Each row comes from the steps of one walk. Every step used is in the known rows, and no mark comes twice. Write the walk behind each row, first mark first.
Known rows:
mevuges -> kisuruv -> mamiv -> viget -> laro: [  7.1  11.9  35.8 -34.9  47.8 -39.7 -38.4   3.1   1.9  64.5  34.4  14.6
  48.9  20.1   5.9  -8.8  67.9 -27.7 -18.4 -27.2  65.0 -30.3 -13.6]
mamiv -> bavo -> pokozug -> viget -> laro: [-34.0  24.6 -29.3 -16.6  70.1 -29.6 -75.7   9.3  17.5  32.7 -27.1  11.8
 -19.0  -5.8  -6.2  -4.0  66.8  -5.1 -67.7  57.3  11.3  27.1  -9.3]
pokozug -> bavo -> laro -> viget -> mamiv -> kisuruv: [ -0.5  20.7 -41.8 -18.7  32.0 -17.9 -76.6  -6.4  -3.7  48.4 -36.3   5.2
   8.8   6.6 -15.7   1.7  65.9  -9.2 -50.8  26.7  42.7   0.7  29.7]
kisuruv -> mamiv -> bavo -> laro -> viget -> pokozug: [-47.6  47.8 -11.5 -39.2  24.5 -20.8 -44.3 -37.0 -27.3  64.1  23.1  13.5
  24.3 -35.0  33.5  -5.6  11.9 -37.0 -67.8  51.9  43.0 -17.0  15.0]
guse -> mamiv: [ -6.8  22.3  17.5 -23.7  56.9  -5.1  17.6  24.0 -32.8  17.4   4.7   0.5
  28.9  15.8  22.0 -27.2  50.9 -39.5 -14.7  28.4  60.2  13.9  42.1]
laro -> viget -> mamiv -> kisuruv: [ 14.1  33.0 -43.5 -51.7   9.4 -59.6 -33.1 -26.2  26.0  54.2  11.0 -22.9
  20.4  38.0 -16.1  23.8  23.2 -22.8  -4.5  27.9  64.2  -6.9   0.6]
mevuges -> kisuruv -> mamiv -> bavo: [-11.5  26.2  30.0 -37.7  44.5 -36.7 -51.3   0.8   1.0  72.7  29.1   9.6
  41.5 -13.3  17.1 -13.5  55.2 -23.8 -36.6   1.4  53.4   7.6 -12.6]
pokozug -> viget -> laro: [-31.0 -22.8   5.8   9.1  56.2  19.2 -41.9  32.6  -4.1 -26.6 -21.9  48.1
  25.6  58.2 -30.5  13.2  68.8 -26.1 -46.7  35.5  28.6 -38.9  20.4]
viget -> pokozug: [-19.1  25.1 -19.3  -5.0  -0.1  21.0 -28.9  -5.1 -38.4  26.5 -22.1 -11.1
  27.8  -2.7   3.9   6.8  31.0 -16.8 -54.5  48.9  53.9 -25.0  41.4]
kisuruv -> mamiv -> bavo -> pokozug -> viget: [-42.7  35.1  -2.1 -20.9  66.1 -51.2 -63.3  -6.1  -7.8  59.8  25.1   9.0
  14.5 -23.1  24.8  -5.9  26.1 -22.0 -76.9  34.1  28.6  17.6  21.7]
pokozug -> bavo -> laro -> viget -> mamiv: [ -6.7  19.7 -33.5 -11.0  28.5 -11.2 -69.6 -12.6 -15.2  38.8 -29.0  20.4
   6.1   1.9  -8.7   4.9  62.0 -10.0 -52.7  18.0  43.2   3.8  38.9]
laro -> viget -> mamiv -> bavo -> pokozug: [  1.0  47.0 -45.5 -45.9  19.6 -66.0 -40.7 -40.1  22.8  60.3  18.2  -7.4
  -4.5  13.2   0.2  19.4  25.1 -16.3 -22.3  33.2  54.2  20.9  -5.3]
kisuruv -> mamiv -> bavo -> pokozug -> viget -> laro: [-39.4  39.0   7.9 -17.9  77.7 -40.2 -58.1   3.3  -0.6  56.3  24.2  17.1
  17.3  -8.1  19.8   0.6  26.2 -28.0 -75.3  41.3  25.5   0.6  19.9]
kisuruv -> mamiv: [-28.5  22.1  17.0 -22.1  39.2 -30.5 -30.9   0.9 -26.2  44.1  33.0  10.3
  42.9  -5.4  21.8  13.1   6.6 -35.4 -47.7   4.7  43.3 -16.2  53.8]
mevuges -> kisuruv -> mamiv -> viget -> pokozug -> bavo: [  8.9  19.1  20.5 -21.3  39.9 -42.4 -50.5  -6.5 -12.8  74.0  28.4  -1.5
  44.5   1.2  12.4 -18.8  75.2 -14.2 -42.1 -23.9  74.0  -9.9  -6.9]
pokozug -> viget -> laro -> bavo: [-26.6 -25.1  -1.3  -4.9  56.7  26.8 -36.2   5.8   0.0 -14.9 -18.5  47.2
  26.5  52.3 -25.5   9.6  70.8 -21.3 -55.8  49.8  42.9 -24.5  18.0]
mamiv -> bavo: [-38.4  27.6 -21.9 -35.9  26.5 -28.0 -43.7  -5.4   3.4  28.2 -19.6   3.2
 -19.7 -30.9   4.6   9.4  48.3  -6.7 -56.3  38.5  21.1  24.9   8.1]
mevuges -> kisuruv -> mamiv -> bavo -> pokozug -> viget: [-13.2  18.5  20.9 -27.3  61.5 -42.7 -71.6   4.0   4.5  73.0  27.0  11.8
  41.3  -6.4  13.4 -25.2  67.5 -20.3 -45.5   8.5  49.9  16.7 -21.2]
viget -> mamiv: [-11.6  34.6  16.0 -32.1  15.8 -33.6 -23.0   0.6  15.2  42.6   0.0  35.2
   9.9  16.0  -1.6  14.3  16.0 -13.0 -22.8  14.9  55.6  -8.6  76.5]
mevuges -> kisuruv -> mamiv: [ -1.3  13.0  35.4 -30.2  40.6 -28.6 -47.6   7.6  -8.1  66.3  32.4  10.3
  60.9   3.5  11.6  -9.2  51.4 -30.2 -23.3 -13.7  59.4  -6.6   2.9]
laro -> bavo -> pokozug -> viget -> mamiv -> kisuruv: [  0.5   0.0 -41.7 -44.3  54.2 -23.8 -64.9 -35.2  21.7  64.4 -14.6   0.1
  20.4  12.2  -7.5 -14.7  58.3   1.6 -58.3  60.4  64.9  38.1  21.1]
bavo -> pokozug -> viget -> mamiv -> kisuruv: [ -7.3   7.4 -30.6 -11.3  66.0 -48.4 -89.9  19.5  20.6  49.4 -23.2   4.5
  15.6  29.0 -19.2 -16.1  58.8  -4.0 -43.6  36.6  35.2  17.2  26.2]
mevuges -> kisuruv -> mamiv -> viget -> laro -> bavo: [ 10.2   9.8  31.3 -44.7  48.3 -33.7 -34.3 -15.3   4.2  72.1  37.1  14.8
  49.4  16.6   9.7 -11.7  69.8 -25.1 -24.3 -16.9  75.7 -20.0 -15.8]
bavo -> pokozug -> viget -> mamiv: [-13.0   6.1 -22.6  -2.3  62.5 -40.7 -82.4  13.6   9.2  40.3 -15.3  19.9
  12.7  24.0 -12.5 -12.4  55.4  -5.1 -45.9  27.7  35.2  19.5  34.9]
mevuges -> kisuruv -> mamiv -> viget: [  4.6   7.1  25.7 -37.5  35.8 -50.7 -43.3  -6.1  -5.7  68.1  35.7   6.9
  46.4   5.0  11.4 -15.4  68.3 -21.6 -19.5 -35.0  68.9 -12.9 -12.4]

Which walk is each row?
[-47.1  39.7  -8.6 -44.3  30.7 -31.5 -46.7 -31.9 -19.5  59.6  25.2  19.1
  21.0 -32.4  29.8  -2.3  14.5 -37.2 -57.9  37.7  36.5 -10.1  14.6]	kisuruv -> mamiv -> bavo -> laro -> viget
[-26.0  47.8 -10.9 -41.1  42.1   4.5   4.4 -14.0 -33.8  37.0  -5.1   3.8
  11.6 -14.0  34.2 -46.3  56.8 -40.8 -34.2  76.5  60.2  14.3   4.2]	guse -> mamiv -> bavo -> laro -> viget -> pokozug
[  0.4  -0.5  -9.1 -30.5  34.0 -33.8 -17.4  -0.4   3.9  10.6 -10.6  15.2
  -5.3  38.7 -18.9  19.3  74.8 -13.6 -17.5 -20.4  45.1 -52.2   4.3]	mamiv -> viget -> laro
[ -7.3   8.9 -42.7 -14.6   5.4 -26.0 -43.1 -30.4 -31.0  32.0 -28.1  -4.5
  -8.5  -5.8  -2.7 -10.7  85.1   5.0 -57.4  -3.5  62.5 -28.3  15.8]	mamiv -> viget -> pokozug -> bavo -> laro
[  1.7  14.7   4.0 -33.8  50.5 -37.8  22.5   4.4 -28.5  20.0  10.1  -5.0
  10.2  17.7  20.7 -35.5  76.3 -27.6  -9.9  -2.4  72.3   5.4  20.9]	guse -> mamiv -> viget
[-35.3  45.9  -0.9 -29.4  61.1 -53.5 -57.8  -7.2  -6.8  71.1  27.3   0.5
  13.8 -31.4  29.4  -0.6  15.9 -24.0 -68.4  30.4  29.4  17.8  26.4]	kisuruv -> mamiv -> bavo -> pokozug
[-44.4  35.0 -50.6 -47.7   1.5  -1.7 -55.0 -42.6 -14.9  40.3 -27.9  12.2
  -9.3 -37.5   9.5  -7.0  47.6 -20.1 -52.4  70.4  31.0  -2.9 -16.6]	mamiv -> bavo -> laro -> viget -> pokozug
[-10.4  23.0  30.9 -24.4  72.3 -31.1 -65.8  13.3  11.9  70.4  24.7  20.8
  43.2   8.9   8.0 -18.3  67.8 -26.6 -43.3  15.8  46.4   0.0 -23.1]	mevuges -> kisuruv -> mamiv -> bavo -> pokozug -> viget -> laro
[-13.5  25.7  12.5 -47.8  33.8 -31.4 -58.4 -18.6  -3.9  77.5  29.5  14.0
  45.4 -13.6  18.0 -18.4  55.7 -31.8 -28.5  10.7  56.2  -2.3 -29.7]	mevuges -> kisuruv -> mamiv -> bavo -> laro -> viget
[-36.6  20.0 -39.5 -19.5  58.3 -41.8 -81.2   0.3  10.0  35.7 -25.7   3.3
 -20.9 -21.4  -0.2  -9.6  67.7   1.6 -69.7  50.3  13.5  43.7  -6.9]	mamiv -> bavo -> pokozug -> viget
[-16.9  17.0 -42.5 -59.1  -5.8  -7.8 -54.9 -34.4  -4.3  50.2 -23.5  24.2
  28.3   9.3  -9.4  -6.9  34.0 -34.0  -6.9  44.2  49.2 -39.5  12.0]	bavo -> laro -> viget -> mamiv -> kisuruv
[ -5.1  -1.3 -33.7 -36.1  50.4 -15.8 -57.7 -41.2   9.6  55.3  -6.6  15.6
  16.8   6.8   0.0 -10.9  55.5  -0.2 -59.3  52.5  64.7  40.8  30.3]	laro -> bavo -> pokozug -> viget -> mamiv
[-13.0  33.8   9.7 -42.1  27.3 -20.5 -56.3 -24.1 -11.0  82.0  27.3   8.2
  49.1 -15.7  21.2 -21.4  52.9 -31.2 -37.9  24.6  63.1  -9.0 -29.1]	mevuges -> kisuruv -> mamiv -> bavo -> laro -> viget -> pokozug
[  3.1   3.8 -41.8 -43.7  45.2 -11.5 -53.6 -40.0  -0.2  62.0 -10.8  -7.0
  18.8  -8.4   4.9  -0.1  48.6  -4.1 -50.3  43.8  57.4  42.7  24.0]	laro -> bavo -> pokozug
[-15.3 -10.8 -36.4   2.8  64.1 -30.9 -88.6  18.0  -7.1  26.4 -23.1   5.0
  16.5  18.3 -14.3  -9.4  67.0  -7.6 -48.4  24.2  25.0  22.0  17.0]	bavo -> pokozug -> viget
[ 10.7   0.1 -24.2 -42.1  46.3 -34.1 -25.4 -24.7  11.5  34.4  -9.0   8.9
  -5.5  31.7 -13.3  11.0  79.0  -6.6 -28.9  -2.8  55.4 -28.7  -2.9]	mamiv -> viget -> laro -> bavo -> pokozug
[  8.8  18.4  14.6 -40.5  67.5 -15.9  34.4  -1.4 -15.9  22.4  10.6   7.2
  14.4  35.2  16.5 -28.5  77.5 -33.2 -13.9  19.2  77.8  -9.3  15.9]	guse -> mamiv -> viget -> laro -> bavo
[-51.4   2.4  -4.1 -16.5  28.0 -16.1 -56.8  -6.2   7.9   9.6 -19.7  63.5
  -0.8  11.4 -10.1 -16.8  58.5  -8.4 -58.0  47.9  41.8  -4.2  36.1]	pokozug -> viget -> mamiv -> bavo -> laro
[-26.3  11.3 -52.6 -38.1 -17.2  26.1 -50.8 -43.0 -42.8  33.0 -26.6  17.2
  33.6  -5.4   0.3  -6.0  38.3 -38.3 -24.1  52.3  48.6 -45.4   3.3]	bavo -> laro -> viget -> pokozug
[  7.0  29.9 -32.5 -40.8   4.7 -49.6 -22.6 -34.5   8.7  41.0  22.3  -0.7
  15.3  30.9  -5.8  29.3  18.8 -24.8  -6.9  15.3  64.0  -2.4  13.8]	laro -> viget -> mamiv
[  5.4  15.8  -2.9 -30.3  71.5  22.2 -31.7   1.1  15.3  37.5 -17.0  21.1
  24.4  39.7 -13.7  24.2  45.6 -25.3 -38.2  54.3  39.3 -20.4  22.3]	viget -> laro -> bavo -> pokozug
[-25.9  -6.3  -6.2 -15.0  35.4 -30.5 -54.6  15.3  20.8  13.4 -18.7  29.1
  20.2  42.4 -27.4  -7.8  57.4  -8.4 -44.9  37.7  51.0 -11.3  37.2]	pokozug -> viget -> mamiv -> kisuruv
[  6.0  28.6  -2.0 -15.9  50.8 -24.3  16.9   1.0 -38.8  28.2   1.8 -16.0
   9.0  13.8  22.6 -40.7  81.8 -20.4 -36.4  14.7  80.6   6.2  26.9]	guse -> mamiv -> viget -> pokozug -> bavo
[ -1.9  26.6  -4.5 -21.8  44.6 -11.7   9.8  -5.1 -45.0  30.7  -6.6  -2.4
  11.8   6.8  24.7 -50.7  84.3 -25.0 -34.7  22.4  78.9  -5.2  26.0]	guse -> mamiv -> viget -> pokozug -> bavo -> laro
[-33.6  -8.2   4.4  -3.7  30.1 -20.4 -44.1   7.4   4.3   0.7  -7.7  50.9
  14.6  35.1 -17.2  -3.6  52.0 -10.0 -47.0  25.7  50.2  -7.4  51.4]	pokozug -> viget -> mamiv
[-25.5  -0.5 -48.5 -45.2  -8.4  10.8 -54.0 -35.9 -31.6  26.6 -22.9  25.2
  29.3  -1.5  -4.4  -1.4  42.9 -38.5 -11.3  32.7  39.4 -35.1   2.5]	bavo -> laro -> viget
[-24.0  26.2  -5.2 -19.9  27.2 -36.1 -39.5 -28.8 -38.7  58.0  21.5   7.1
  24.7 -13.6  24.6 -10.2  39.5 -20.6 -67.1  -1.6  62.4 -35.7  37.2]	kisuruv -> mamiv -> viget -> pokozug -> bavo -> laro
[ -7.9   8.2 -43.7  -6.3  29.6  -2.7 -73.3 -10.3 -26.6  29.0 -34.1  10.2
   9.5  -2.3 -10.7   6.0  69.8 -11.7 -54.7  15.4  35.8   5.4  25.8]	pokozug -> bavo -> laro -> viget
[-17.4   4.9 -24.0  -0.6  36.0   7.8 -75.6   8.6 -27.4  25.7 -47.4  23.1
   7.1 -11.4  -9.9  -0.9  72.6  -6.8 -62.5  14.3  28.4   2.6  51.7]	pokozug -> bavo -> laro
[  8.0  28.6 -60.5  -6.8   7.0 -14.2 -38.9 -32.5 -27.8  32.6   0.8 -37.2
  20.1  16.3  -5.0  24.7  43.3 -17.8 -48.2  34.4  61.6   1.1  -3.9]	laro -> viget -> pokozug -> bavo
